Each row comes from the steps of one walk. Every step used is in the known rows, and no mark comes twice. Write the walk behind each row, first mark first.
Known rows:
labit > zikaz > litala > murer > pezi > vumap: [-.08 -.08 -.22 .06 -.14 .17 .11 .02 .33 .25 -.09 -.10 .26 .30 -.12 .14 -.08 .22 .45 -.15 -.32 -.24 .02 .29 -.07 .02 .02 .08 .14 -.32 .26 -.08 .00 .04 .05 -.04]
dabu > litala > zikaz > labit > vumap > pezi: [.15 -.04 .11 -.04 .36 .21 .01 -.28 -.23 -.37 .12 .03 .04 -.21 .11 -.05 -.13 -.13 -.28 -.71 .18 .13 .01 -.01 -.27 -.13 .25 .09 -.21 .13 -.45 .22 .36 -.03 -.11 -.10]
kidi > murer > pezi > vumap: [.01 -.05 .01 .02 -.11 .18 -.02 -.03 -.09 .10 -.06 .20 .26 .16 -.15 -.35 .12 .23 .51 -.10 -.47 .04 .09 .12 .03 .27 -.10 .16 .06 -.14 -.14 -.06 -.30 .05 -.02 -.17]
labit > vumap: [.07 .08 .13 -.03 .05 .08 -.07 .01 -.29 -.16 .10 -.19 -.18 -.08 .01 -.10 -.05 .08 .18 -.40 .16 -.07 .04 -.05 .02 .08 -.14 .06 -.06 -.06 -.01 .22 .02 -.05 -.04 .01]
zikaz > labit > vumap > pezi > murer: [.18 .00 -.05 -.01 .27 .00 -.11 -.34 -.42 .34 .31 .04 -.28 -.35 -.17 .07 .00 -.24 .08 .61 .29 .03 -.17 -.20 .02 .12 .35 .00 -.17 .07 .07 .26 -.11 -.09 -.10 -.06]
litala > murer > pezi > vumap > labit > zikaz: [-.05 -.11 -.23 .02 -.16 .12 .03 .15 .42 -.07 -.17 -.24 .19 .28 .05 .11 -.17 .15 .22 -.19 .03 .01 -.06 .04 -.09 .01 .03 -.17 .09 -.10 .33 -.12 -.12 .07 .19 -.08]
murer > litala > zikaz: [.03 .08 .23 .00 -.08 -.04 .07 -.08 -.12 -.43 -.01 .15 .01 -.10 .15 -.29 .08 -.02 -.24 -.13 -.04 .05 .15 .08 .09 .00 -.01 .05 .00 .01 -.42 -.08 .07 .02 .01 .07]
litala > zikaz > labit: [.15 .06 .21 -.09 .00 -.07 -.08 -.15 -.56 -.32 .05 .29 .06 -.04 -.03 .02 .03 -.18 -.10 .01 .07 .28 .09 .06 .04 -.21 .04 .25 .00 .15 -.36 .04 .07 -.06 .03 -.19]
labit > vumap > pezi > murer: [.12 .05 .08 .07 .20 .07 -.05 -.15 -.37 .16 .21 .01 -.32 -.35 -.04 -.05 -.02 .14 .08 .30 .28 -.04 -.09 -.16 -.05 .21 .25 -.05 -.15 -.15 .01 .20 -.23 -.08 -.17 .01]
litala > murer > kidi: [-.09 .07 .26 -.03 -.09 -.07 .01 .18 .11 -.18 .03 -.08 -.16 -.06 -.02 .08 .26 -.01 -.12 .01 .06 .15 -.03 -.05 .26 .10 -.24 .26 .01 .01 -.05 -.03 .04 .02 .06 .03]
pezi > murer > litala > zikaz > labit: [.07 .00 .05 .01 .03 -.18 -.01 -.39 -.36 .06 .18 .42 -.02 -.20 -.02 -.20 .13 -.49 -.19 .89 -.13 .09 -.02 .05 .22 -.02 .25 .04 .03 .20 -.24 -.05 .00 -.07 .01 .16]
vumap > labit > zikaz > litala > murer > kidi: [-.16 -.01 .02 -.03 -.15 -.20 .01 .38 .42 .25 -.09 -.19 .04 .22 .12 .30 -.07 -.07 -.31 .16 .10 -.14 -.02 .07 -.10 -.17 -.18 -.15 .11 .08 .39 -.15 .11 .09 .07 .25]
dabu > pezi > murer > litala: [-.07 -.06 -.22 .04 -.03 .03 .10 .05 .11 .00 .08 .14 -.16 -.29 -.01 -.20 .24 .00 -.07 .15 -.37 -.05 -.05 -.06 .36 .18 .10 -.20 -.02 -.01 -.11 -.01 -.05 -.09 -.18 .22]
dabu > pezi: [-.01 .03 -.08 -.06 -.07 .15 .02 .32 -.10 -.40 -.04 .04 -.07 -.19 -.02 .04 .15 .32 .02 -.75 -.19 .10 .07 -.06 .14 -.01 -.11 .09 -.05 -.07 -.22 .07 .02 -.08 -.16 -.15]
dabu > litala: [-.04 .09 .08 .03 .06 .03 .02 .15 -.14 -.60 -.24 -.12 -.17 .11 .13 -.20 .09 .15 -.03 -.85 -.29 .06 .12 -.06 .08 -.20 -.23 -.03 -.01 .04 -.27 .08 .25 -.08 -.06 .00]
dabu > pezi > vumap > labit: [-.11 -.02 -.23 -.02 -.06 .00 -.01 .22 .26 -.21 -.18 -.04 .13 .04 .01 .06 .00 .19 .14 -.54 -.02 .11 .01 -.17 .04 -.06 -.34 -.12 .01 .03 .08 -.05 -.01 -.03 .13 -.25]
kidi > murer > litala > zikaz > labit > vumap > pezi: [.20 -.14 .08 -.07 .24 .21 -.03 -.44 -.25 .35 .34 .30 .04 -.29 .05 -.32 .00 -.35 -.38 .31 .19 .12 -.04 .05 -.20 .24 .41 .19 -.18 .09 -.51 .00 .03 .12 -.11 .04]
litala > zikaz > labit > vumap > pezi: [.24 -.01 .14 -.08 .21 .12 -.05 -.31 -.39 -.10 .24 .13 -.01 -.28 -.02 .08 -.11 -.10 -.18 -.08 .44 .19 .00 -.04 -.22 .00 .30 .22 -.19 .05 -.31 .18 .08 -.01 -.08 -.22]
pezi > murer: [.04 .11 .12 .05 -.02 -.14 -.07 -.01 -.50 -.05 .00 .19 -.25 -.19 -.05 -.09 .12 .02 .13 .42 -.14 .09 .00 -.07 .18 .03 -.02 .01 .04 -.04 -.02 .03 -.23 -.14 -.07 .01]
vumap > labit > zikaz > litala: [-.04 .08 -.10 -.02 -.11 -.15 -.05 .34 -.02 .04 -.23 -.16 .01 .26 .13 .17 -.24 .11 -.10 -.02 .02 -.21 .12 .03 -.22 -.32 -.13 -.29 .11 .03 .26 -.05 .04 .02 -.03 .12]
litala > murer: [.05 .04 .11 -.01 -.06 .02 -.01 .05 -.18 -.08 -.06 -.03 -.30 -.13 .02 .06 .16 .09 .05 -.16 .15 .27 -.04 -.11 .13 -.04 -.10 .29 -.01 -.05 -.15 -.03 -.02 -.04 .09 -.14]
dabu > litala > zikaz > labit: [.07 .01 .15 -.05 .12 -.01 -.01 -.15 -.36 -.54 -.08 .25 .09 .00 .10 -.10 .03 -.21 -.22 -.59 -.25 .26 .12 .08 -.03 -.33 -.02 .11 -.01 .21 -.50 .05 .36 -.08 -.01 -.06]

Which walk is each row?
[-.07 .08 -.09 .08 -.04 -.01 -.09 .17 -.02 -.34 -.25 -.25 .09 .32 .10 .14 -.24 .09 .07 -.14 .11 -.01 .05 -.01 -.19 -.14 -.26 -.19 .09 -.08 .31 -.08 .12 .03 .17 -.09] : pezi > vumap > labit > zikaz
[.07 -.06 -.01 -.07 -.18 .13 .08 .11 .13 -.07 -.04 -.03 -.08 -.01 -.06 -.08 .16 .26 .22 -.32 -.04 .12 -.01 -.06 .26 .09 .12 .16 .01 -.04 -.10 .02 -.23 -.01 -.01 -.08] : litala > murer > pezi
[-.13 .05 .22 -.04 -.10 -.19 .06 .13 .26 .28 .03 .03 -.07 .01 -.08 .14 .23 -.02 -.05 .17 -.05 -.07 .01 .06 .18 -.01 -.30 .22 .09 .02 .06 -.08 .08 .02 .04 .11] : zikaz > litala > murer > kidi
[-.01 -.07 -.13 -.01 -.17 -.02 .07 -.01 .51 .04 -.18 -.18 .12 .18 -.04 -.04 .03 .10 .33 -.11 .10 .10 -.07 -.15 .11 .00 -.09 -.01 .09 .05 .17 -.10 -.28 .04 .27 -.19] : litala > murer > pezi > vumap > labit
[-.09 -.02 -.25 .03 -.18 -.04 .05 .16 .39 .07 -.25 -.25 .38 .48 -.04 .03 -.25 .24 .34 -.08 -.19 -.38 .11 .14 -.15 -.11 -.12 -.36 .17 -.05 .47 -.06 -.10 .07 .05 .04] : murer > pezi > vumap > labit > zikaz > litala
[.18 -.04 .04 -.05 .24 .13 .04 -.42 -.02 -.04 .27 .01 -.01 -.23 .01 -.18 -.05 -.27 -.35 .15 .38 .00 -.03 -.06 -.07 .09 .35 .08 -.21 .11 -.32 .13 .19 .05 -.05 .03] : murer > litala > zikaz > labit > vumap > pezi
[.11 -.01 .31 -.02 .24 -.08 -.06 -.33 -.30 .11 .46 .30 .04 -.38 -.12 .06 .02 -.34 -.28 .64 .28 .08 -.09 .01 -.06 .21 .31 .07 -.15 .11 -.08 .15 -.05 -.03 -.11 .07] : litala > zikaz > labit > vumap > pezi > murer > kidi
[.00 -.08 -.05 -.03 -.17 .01 -.05 .04 .15 .21 -.16 .10 .29 .26 -.04 -.34 .02 .15 .36 .02 -.23 .09 .04 -.04 -.05 .11 -.10 -.08 .10 .09 .00 -.14 -.42 .10 .10 -.13] : kidi > murer > pezi > vumap > labit
[.01 .00 .07 .00 -.06 .04 -.02 -.03 -.17 .12 -.03 .14 -.14 -.04 .07 -.44 .21 -.03 -.08 .21 -.28 .03 .05 -.01 .12 .19 -.03 .10 .00 .03 -.31 -.13 -.04 .08 -.05 .16] : kidi > murer > litala
[-.25 -.01 -.02 .07 -.08 -.19 .01 .18 .58 .29 -.12 -.22 .21 .34 .03 .33 -.13 -.09 -.06 .26 .05 -.17 -.04 .15 -.16 -.10 -.38 -.08 .15 -.05 .50 -.24 .20 .12 .23 .11] : pezi > vumap > labit > zikaz > litala > murer > kidi
[.12 .09 .09 -.01 .17 .18 -.02 -.03 -.19 -.14 .08 -.15 -.22 -.20 .00 -.02 -.08 .28 .01 -.36 .39 -.04 .00 -.19 -.10 .14 .11 .06 -.19 -.11 -.14 .22 -.01 .00 -.12 -.13] : labit > vumap > pezi
[-.04 -.01 -.20 .02 -.15 .07 -.02 .21 .25 -.37 -.21 -.26 .29 .42 .02 .02 -.22 .24 .25 -.28 -.13 -.18 .08 .05 -.11 .00 -.05 -.34 .11 -.05 .40 -.03 -.11 .07 .08 -.05] : murer > pezi > vumap > labit > zikaz
[-.16 .02 .13 .02 -.10 -.02 .03 .29 .19 .13 .02 -.08 .00 .12 .01 .29 .02 .00 -.17 .09 -.13 -.18 .03 .23 -.01 .00 -.18 .12 .10 -.14 .19 -.09 .22 .06 -.04 .21] : labit > zikaz > litala > murer > kidi
[-.11 .14 .30 .04 -.06 -.24 -.08 .11 -.26 -.19 .10 .12 -.15 -.12 -.08 -.03 .21 -.04 -.08 .49 -.20 -.02 .01 -.01 .30 .16 -.18 -.02 .05 .04 .11 .03 -.15 -.07 -.08 .18] : pezi > murer > kidi
[.14 .03 -.01 -.09 .15 .05 -.13 -.16 -.37 .00 .16 -.17 -.12 -.04 -.11 .03 .00 -.30 .21 -.01 .21 -.02 -.05 -.11 .08 .00 -.04 .14 -.07 .14 .07 .27 .15 -.05 .02 -.04] : zikaz > labit > vumap
[.12 -.02 -.17 .03 .29 .01 .00 -.47 -.08 .40 .32 -.05 -.31 -.27 -.13 -.16 .06 -.40 -.11 .90 .24 -.15 -.21 -.21 .14 .25 .40 -.15 -.18 .15 .06 .19 .03 -.02 -.09 .18] : zikaz > labit > vumap > pezi > murer > litala
[.06 .04 .19 .08 .06 -.05 .10 -.24 -.22 -.14 .10 .35 -.11 -.35 .09 -.23 .08 .04 -.40 .54 .07 .10 .02 -.03 .04 .13 .39 -.05 -.10 -.05 -.43 -.10 -.19 -.03 -.12 .06] : vumap > pezi > murer > litala > zikaz
[-.05 .14 .26 .06 .04 -.15 -.01 .05 -.13 -.17 .12 .14 -.20 -.24 -.09 .03 .19 .13 -.22 .53 .05 .04 -.03 -.14 .12 .24 .07 -.06 -.07 -.01 .00 .04 -.19 -.02 -.16 .04] : vumap > pezi > murer > kidi
[-.32 -.13 -.25 .03 -.09 -.01 .08 .38 .80 .26 -.07 -.14 .33 .17 .02 .42 -.07 .05 -.10 -.26 -.13 -.16 -.06 .16 -.10 -.04 -.30 -.10 .10 -.08 .40 -.21 .26 .08 .09 .06] : dabu > pezi > vumap > labit > zikaz > litala > murer > kidi
[-.17 -.14 -.43 .04 -.07 .07 .07 .25 .50 .42 -.15 -.04 .20 .12 .06 .39 -.17 .10 .04 -.33 -.07 -.04 -.08 .13 -.18 -.18 -.15 -.09 .09 -.16 .29 -.20 .16 .02 .11 -.10] : dabu > pezi > vumap > labit > zikaz > litala > murer
[-.01 -.13 -.24 -.07 -.22 -.02 .08 .29 .46 .36 -.17 -.16 .07 .26 .06 .12 -.16 .11 .06 -.15 -.04 -.20 -.01 .08 -.06 -.18 .17 -.25 .12 .01 .32 -.09 -.21 .06 -.04 .12] : vumap > labit > zikaz > litala > murer > pezi
[.14 -.09 .11 .04 .37 .09 -.01 -.42 -.39 -.05 .22 .26 -.03 -.36 .03 -.09 -.10 -.28 -.21 -.09 .05 .16 -.09 .01 -.21 -.09 .42 -.02 -.17 .11 -.33 .18 .12 -.13 -.16 .03] : dabu > litala > zikaz > labit > vumap > pezi > murer
[.03 -.06 -.08 -.07 -.17 -.01 .16 .08 .27 .33 -.04 -.02 .00 .07 -.13 -.02 .16 .20 .29 -.11 -.20 -.13 .00 .04 .19 -.03 .04 .14 .09 -.04 .02 .00 -.24 .00 -.04 .00] : zikaz > litala > murer > pezi
[-.13 -.01 -.19 .09 -.04 -.10 .00 .09 .27 .41 -.22 -.19 .08 .28 .07 .32 -.23 -.04 .12 .15 .11 -.06 -.05 .08 -.24 -.24 -.25 -.01 .13 -.12 .38 -.21 .10 .04 .23 -.06] : pezi > vumap > labit > zikaz > litala > murer
[-.12 .08 -.16 .09 -.07 -.15 -.05 .14 .12 .07 -.27 -.19 .18 .38 .05 .17 -.28 .07 .17 .07 -.04 -.24 .09 .08 -.26 -.24 -.32 -.19 .14 -.07 .40 -.11 .14 .05 .15 -.05] : pezi > vumap > labit > zikaz > litala
